Each row was made from one walk, in order. Every step used is in the known rows, and no mark comes twice. Write each row's walk.
Known rows
P -> B: -3 -12 5 -11 4 -2 0 9 4 -7 2 -8 -12 0 13 -1 12 9 4 8 -10 13 -9 5 -11 2
 -20 -9 -10 -1 13 17
D -> P -> B: -6 -12 5 -12 7 -5 -5 14 2 -14 0 -7 -8 4 11 8 10 6 3 14 -15 17 -12 5 -16
 0 -16 -3 -11 2 13 21
B -> C -> Z -> P -> D: 0 7 -11 -12 -2 -7 9 -8 -5 -10 -10 3 -13 2 1 9 9 3 5 2 -29 8 2 7 -4 3 -6
 0 -15 10 6 18
F -> Z -> C: -4 0 3 -3 -8 -4 3 -1 2 -2 -2 -6 -18 13 19 1 6 -2 -1 6 -22 13 -5 4 -11 1
 -8 -13 -12 8 12 15
S -> B: -4 0 2 -12 2 2 0 6 6 -2 2 -5 -10 2 12 4 11 6 6 8 -8 15 -8 6 -8 7 -13 -9
 -12 -2 6 12
Q -> D -> P -> B: -8 -13 -2 -17 12 -6 -12 13 -4 -13 -4 -6 -13 6 7 11 9 9 3 15 -19 13 -19 8
 -13 2 -19 1 -11 10 13 27
D -> Q: -8 -1 -4 -2 2 0 -1 4 3 -11 1 -8 -10 -1 13 7 5 6 4 8 -10 14 -4 11 -6 -4
 -13 -5 -14 -3 10 12
G -> J -> D -> Q -> B -> C: -8 15 -6 -4 6 -2 -7 -3 -5 -12 -5 -4 -9 -7 6 18 9 11 9 -2 -9 18 -7 16 -2
 6 -10 -11 -20 -5 1 27
Z -> P -> D -> Q -> B -> C: -4 6 -16 -10 4 -10 -4 -3 -15 -9 -9 -2 -15 0 4 22 17 10 8 4 -28 12 -4 12
 2 3 -10 7 -12 8 3 26
C -> Z -> Q -> D -> J -> G: -9 6 -23 -10 7 1 -5 2 2 -7 4 -13 -8 -6 7 14 -10 -1 4 3 -14 12 -1 11 1 -4
 0 -15 -18 -1 8 14
G -> J -> D -> Q -> B -> C -> Z: -8 18 -8 -3 9 -3 -4 -6 -10 -10 -5 -3 -5 -11 5 20 7 9 9 -2 -14 15 5 22 7
 2 -4 -12 -19 -6 -5 23
Z -> P -> B: 0 -7 -1 -14 5 -4 2 11 7 -10 -1 -7 -17 4 16 2 11 4 3 5 -20 19 -10 5 -11 1
 -16 -7 -11 4 18 19
B -> P -> D -> Q -> Z -> F: -6 -8 -12 -7 2 -10 1 2 -6 -14 -21 -2 -14 7 4 12 -1 10 -5 7 -36 13 -8 20
 -3 4 -16 7 -8 10 6 21
Z -> Q -> D -> J -> L: -6 3 -24 -12 6 -3 -6 3 7 -9 5 -11 -12 2 8 9 -6 -4 7 12 -15 8 -10 9 -6 1
 -10 -15 -11 -5 14 19
F -> Z -> P: -2 -2 -3 -4 -4 1 9 4 6 -13 -1 -1 -14 14 16 3 1 -5 2 6 -30 14 -5 3 -16 1
 -8 -10 -8 4 17 17
F -> Z -> P -> D -> J -> H: 0 -5 -9 -11 -11 -5 15 8 5 -24 -1 -11 -2 8 0 1 3 -6 8 11 -20 17 -18 6 -11
 -6 -1 -11 -14 16 15 16
C -> Z -> P: -2 0 -8 -8 4 -1 7 3 7 -10 -3 1 -11 4 16 6 5 -2 2 2 -26 14 4 8 -5 -2 -8
 -8 -15 0 12 16
Q -> B -> P -> D -> J: -7 -2 -7 -9 1 -13 -3 7 -5 -16 -5 0 -5 -2 4 21 13 -1 9 11 -24 11 -9 3 -6
 3 -20 2 -8 3 12 23
Q -> D -> J: -8 -1 -6 -9 4 -2 -3 9 3 -12 3 -6 -12 1 6 11 9 -1 4 11 -9 12 -12 3 -10 -1
 -17 -6 -15 2 15 20
F -> Z -> P -> B: 1 -9 2 -10 0 -3 6 8 1 -11 -1 -7 -14 10 16 2 5 -1 4 10 -29 17 -7 7 -14 1
 -12 -10 -6 6 16 17
P -> D -> J: -4 -1 -3 -6 -5 -8 4 5 4 -12 1 -7 -5 -3 0 8 10 -2 4 11 -8 13 -12 0 -11 -2
 -13 -3 -12 8 13 15
B -> P: -7 -1 -1 -7 1 -2 2 4 8 -17 -7 3 -13 7 14 4 4 3 7 6 -23 10 -8 3 -15 5 -23
 -8 -12 -5 18 16
J -> D -> P -> B -> C: -6 0 -1 -13 6 -2 -1 0 -4 -12 -9 -5 -10 2 0 8 10 11 8 8 -16 18 -20 3 -24
 6 -8 -8 -16 6 9 26
H -> J -> Z -> P -> D -> Q -> B: -12 5 -22 -8 8 -11 -9 7 -6 -18 -5 -7 -5 -10 9 10 10 4 6 3 -25 12 1 13 0
 7 -3 5 -10 3 7 23
P -> B -> C -> Z: 0 -1 2 -11 7 -4 6 -2 -7 -7 -3 -5 -10 -3 8 5 14 9 6 5 -18 7 7 9 -4 2 -15
 -12 -12 -2 1 12
C -> Z: -4 -4 -2 -4 3 1 6 2 4 -8 -1 -3 -6 0 13 4 5 2 3 6 -16 7 5 8 -5 -2 -12 -12
 -12 -5 8 13
J -> Z: -6 -3 -3 -7 5 1 3 2 10 -12 -9 -5 -7 5 13 0 8 2 5 5 -10 4 -2 8 -11 9 -12
 -17 -8 -2 11 12
S -> B -> C -> Z -> F: 1 10 -1 -12 5 2 10 -3 -5 2 -7 -2 -9 3 7 10 12 7 -3 9 -23 15 5 15 -7 6 -7
 -12 -13 -4 -3 14
P -> B -> C -> Z -> Q -> D -> J: -2 6 -13 -15 12 -8 -2 -1 -12 -8 5 -10 -14 -4 5 19 3 4 8 8 -23 10 1 15 6
 -2 -11 -11 -12 2 -2 12
P -> B -> C: -1 -3 3 -13 4 -3 2 2 -3 -8 -2 -7 -16 1 9 2 17 11 6 5 -11 9 -6 3 -11 6
 -20 -11 -11 -1 9 16
J -> H: -3 -12 -4 -9 -1 4 9 8 13 -18 -1 -9 -9 6 12 -9 8 9 8 5 -5 10 -17 7 -10 0
 -15 -16 -17 -1 15 17
D -> C -> Z: -3 2 1 -5 -3 -1 1 1 6 -7 -6 -2 -4 -5 13 4 9 3 2 0 -9 10 3 11 -5 0 -6 -10
 -19 1 0 11
S -> B -> C -> Z -> P -> D: 1 13 -10 -19 1 -5 6 -7 -8 -3 -9 2 -11 0 0 13 11 4 5 4 -27 14 3 11 0 8 -3
 -1 -16 11 -3 14
J -> Z -> Q -> B -> P -> D -> C: -7 3 -15 -12 1 -13 -9 -6 -1 -15 -21 0 -9 2 12 17 4 7 10 -2 -26 5 -8 19 4
 13 -11 -8 -10 7 -1 18

Write each row's walk
-12 2 -12 -6 -2 6 -4 12 9 -11 7 -9 -6 -13 8 -12 1 5 1 -1 -4 14 -5 -8 -21
 4 -6 -10 -18 -9 22 21
H -> J -> G
-9 -11 -7 -12 7 -5 -9 7 -9 -14 3 -10 -14 13 13 16 -8 5 5 16 -32 12 -16
 14 -9 0 -11 -5 -4 11 9 22
F -> Z -> Q -> D -> P -> B
2 0 1 -15 3 -7 -1 7 3 -8 -7 -5 -9 -5 15 5 11 4 2 -2 -20 19 1 14 -3 -1 -6
 -6 -20 7 3 13
D -> C -> Z -> P -> B
-7 9 -9 -13 7 -11 -9 3 5 -7 -10 -8 -16 7 10 9 13 -4 1 6 -13 12 -7 8 -4 5
 -8 -12 -17 10 9 17
Q -> D -> J -> Z -> C
-4 -9 -6 -2 6 -2 1 8 1 -8 -10 -9 -17 7 14 7 4 11 -8 5 -23 15 -2 21 -3 1
 -13 -2 -11 -2 5 19
D -> Q -> Z -> F
-3 10 0 -13 1 2 1 -2 -1 -2 -2 -2 -15 2 6 6 15 10 8 7 -11 12 -4 5 -10 11
 -14 -10 -15 -3 2 14
S -> B -> C
-5 0 -6 -11 -1 -13 -6 -3 -8 -12 -17 4 -4 -6 7 18 11 7 6 1 -27 7 0 14 3 4
 -12 3 -13 7 -3 21
Q -> B -> P -> D -> C -> Z
-5 -2 -9 -3 4 1 6 -3 4 -5 3 -5 -10 3 18 9 -4 3 4 2 -21 9 4 14 3 -3 -8
 -15 -11 -4 7 9
C -> Z -> Q
-10 7 -7 -5 -8 2 -2 5 10 -10 -3 -2 -6 -15 6 -10 5 6 3 -4 -3 17 -16 -2
 -22 4 -1 -8 -27 2 11 22
H -> J -> D -> C
-1 3 -3 -16 11 -7 3 12 10 -17 -5 -11 -7 2 11 6 12 -6 6 8 -16 18 -3 11
 -10 3 -9 -15 -11 1 13 13
D -> J -> Z -> P -> B
0 0 -4 -5 9 -4 7 -2 -10 -4 -9 0 -11 4 13 16 17 8 -3 7 -28 8 7 12 -3 3
 -13 -10 -10 -9 1 26
Q -> B -> C -> Z -> F
2 4 -17 -14 3 -10 8 1 -8 -19 -6 -5 -3 -2 0 15 18 2 12 4 -23 11 -3 12 5
 -3 -3 -7 -20 6 2 24
Q -> B -> C -> Z -> P -> D -> J -> H
-5 1 -9 -1 0 -1 2 -7 -12 -7 1 -4 -17 11 18 16 4 5 8 5 -31 2 1 9 0 6 -12
 -15 -5 -7 2 21
F -> Z -> Q -> B -> C
-6 -3 -17 -8 8 -1 -1 -3 -2 -5 1 -4 -16 3 16 12 -5 6 4 4 -23 5 -2 15 6 0
 -10 -8 -12 1 6 15
C -> Z -> Q -> D
-7 5 0 -15 4 -1 -2 4 5 -9 -5 2 -11 5 11 7 6 6 9 9 -22 15 -7 6 -10 10 -18
 -9 -11 -3 9 13
S -> B -> P
-2 -3 -10 -11 0 -7 9 -1 1 -9 -7 -1 -9 1 6 8 4 -1 1 4 -26 12 -1 9 -3 -1
 -6 0 -13 11 10 16
C -> Z -> P -> D
-4 0 -10 -4 -7 -6 6 0 -6 -15 -4 -7 -9 6 6 11 -3 -2 4 11 -30 16 -7 12 -7
 -3 -3 1 -8 16 10 14
F -> Z -> P -> D -> Q
-3 -3 -9 -11 -4 -5 4 3 6 -10 -7 -1 -15 5 7 4 6 1 1 5 -20 14 -13 3 -12 3
 -11 2 -13 12 19 21
Z -> P -> D
-8 8 -14 -2 9 -1 1 -11 -15 -4 -8 -6 -7 -9 6 19 10 13 10 3 -20 8 2 18 3 3
 -3 -8 -17 -6 -8 21
J -> D -> Q -> B -> C -> Z
-8 -5 -11 -3 3 2 -2 0 0 -7 -10 -8 -14 -1 9 4 0 13 4 1 -13 12 -10 17 -4 6
 -7 -4 -16 2 1 19
J -> D -> Q -> Z
-11 7 -17 -2 1 -2 -5 -1 -1 -5 0 -2 -5 -17 16 6 0 9 5 -8 -16 14 -1 12 1 2
 5 -9 -23 -5 -2 24
H -> J -> D -> C -> Z -> Q -> B
-1 -3 2 -13 11 -7 6 4 -9 -11 -9 -5 -7 6 5 14 12 6 -5 13 -30 18 0 13 -14
 -2 -9 -7 -10 1 4 21
D -> P -> B -> C -> Z -> F
-2 0 -12 -12 -2 -7 2 3 6 -11 0 -10 -1 -6 -4 3 5 -5 5 15 -7 10 -9 3 -14 2
 -9 -9 -10 1 14 17
P -> D -> J -> L
-11 2 -9 -3 -2 3 3 5 9 -10 2 -3 -8 -10 7 -11 1 6 3 3 -7 14 -15 -4 -22 4
 -5 -8 -19 -3 19 25
H -> J -> D
-4 3 -13 -4 6 -2 -1 -5 -5 -4 -1 -2 -21 6 19 17 11 11 9 1 -22 5 -1 9 0 6
 -16 -11 -10 -9 5 23
Z -> Q -> B -> C
-1 5 -11 -9 9 -5 2 -2 -6 -8 -7 4 -16 4 15 17 18 4 7 0 -32 7 11 9 0 4 -10
 -6 -14 -6 3 26
Q -> B -> C -> Z -> P
-5 22 -14 -7 11 -5 -3 -5 -7 -13 -9 0 -9 -7 8 22 4 4 8 -6 -25 21 6 22 6 0
 0 -10 -23 -4 -1 26
G -> J -> D -> Q -> B -> C -> Z -> P
-11 -1 -9 -4 9 -6 -8 5 -5 -16 -4 -1 -11 0 17 20 8 9 10 8 -26 12 -2 13 -1
 1 -20 -2 -10 -8 8 20
D -> Q -> B -> P
-7 0 -12 -3 -3 -12 2 0 -10 -17 0 -3 -6 6 9 25 -5 -4 9 13 -37 10 -7 9 -1
 1 -13 -5 -2 3 8 19
F -> Z -> Q -> B -> P -> D -> J
-10 -4 -4 -6 2 1 1 3 7 -12 -8 -3 -7 5 6 7 0 3 3 10 -13 18 -22 2 -24 4 -4
 -7 -16 4 16 26
J -> D -> P
-4 -6 -3 -7 1 -7 -5 3 5 1 -11 -2 -26 12 19 1 10 7 -4 -3 -21 8 -1 8 0 6
 -15 -5 -18 7 7 21
Q -> Z -> C
-8 2 -8 -7 -1 3 0 9 11 -10 3 -12 -4 -7 5 3 4 -2 3 4 -1 18 -7 -3 -17 -2
 -6 -16 -17 -5 18 15
D -> J -> G
-8 4 -16 -11 0 -7 1 6 7 -18 -7 -3 -6 -3 5 -5 6 -2 2 1 -22 10 -4 2 -14 9
 -3 -2 -12 7 17 19
H -> J -> Z -> P -> D
-7 -7 -7 -10 2 -11 -3 2 -6 -13 -10 3 -11 3 8 14 11 7 9 8 -27 6 -11 6 -5
 8 -23 2 -7 4 12 26
Q -> B -> P -> D
-6 -2 -5 -19 14 -7 -8 3 -13 -12 -6 -3 -11 3 2 17 11 10 6 11 -26 8 -2 12
 -6 2 -13 0 -13 8 0 24
Q -> D -> P -> B -> C -> Z
-1 -6 -2 -5 4 0 12 4 5 -6 -6 -3 -7 4 14 5 6 3 -7 9 -21 14 1 12 -9 -3 -11
 -12 -9 -5 11 16
C -> Z -> F
-5 1 -9 -12 9 -3 2 8 5 -14 -12 -9 -7 7 6 10 8 -3 -4 14 -14 12 -11 13 -13
 5 -11 -13 -9 2 12 20
Q -> D -> J -> Z -> F
-8 -4 -4 -19 11 -5 -11 6 -10 -14 -6 -4 -16 8 2 14 14 12 6 11 -20 10 -15
 6 -14 6 -19 1 -12 9 8 28
Q -> D -> P -> B -> C
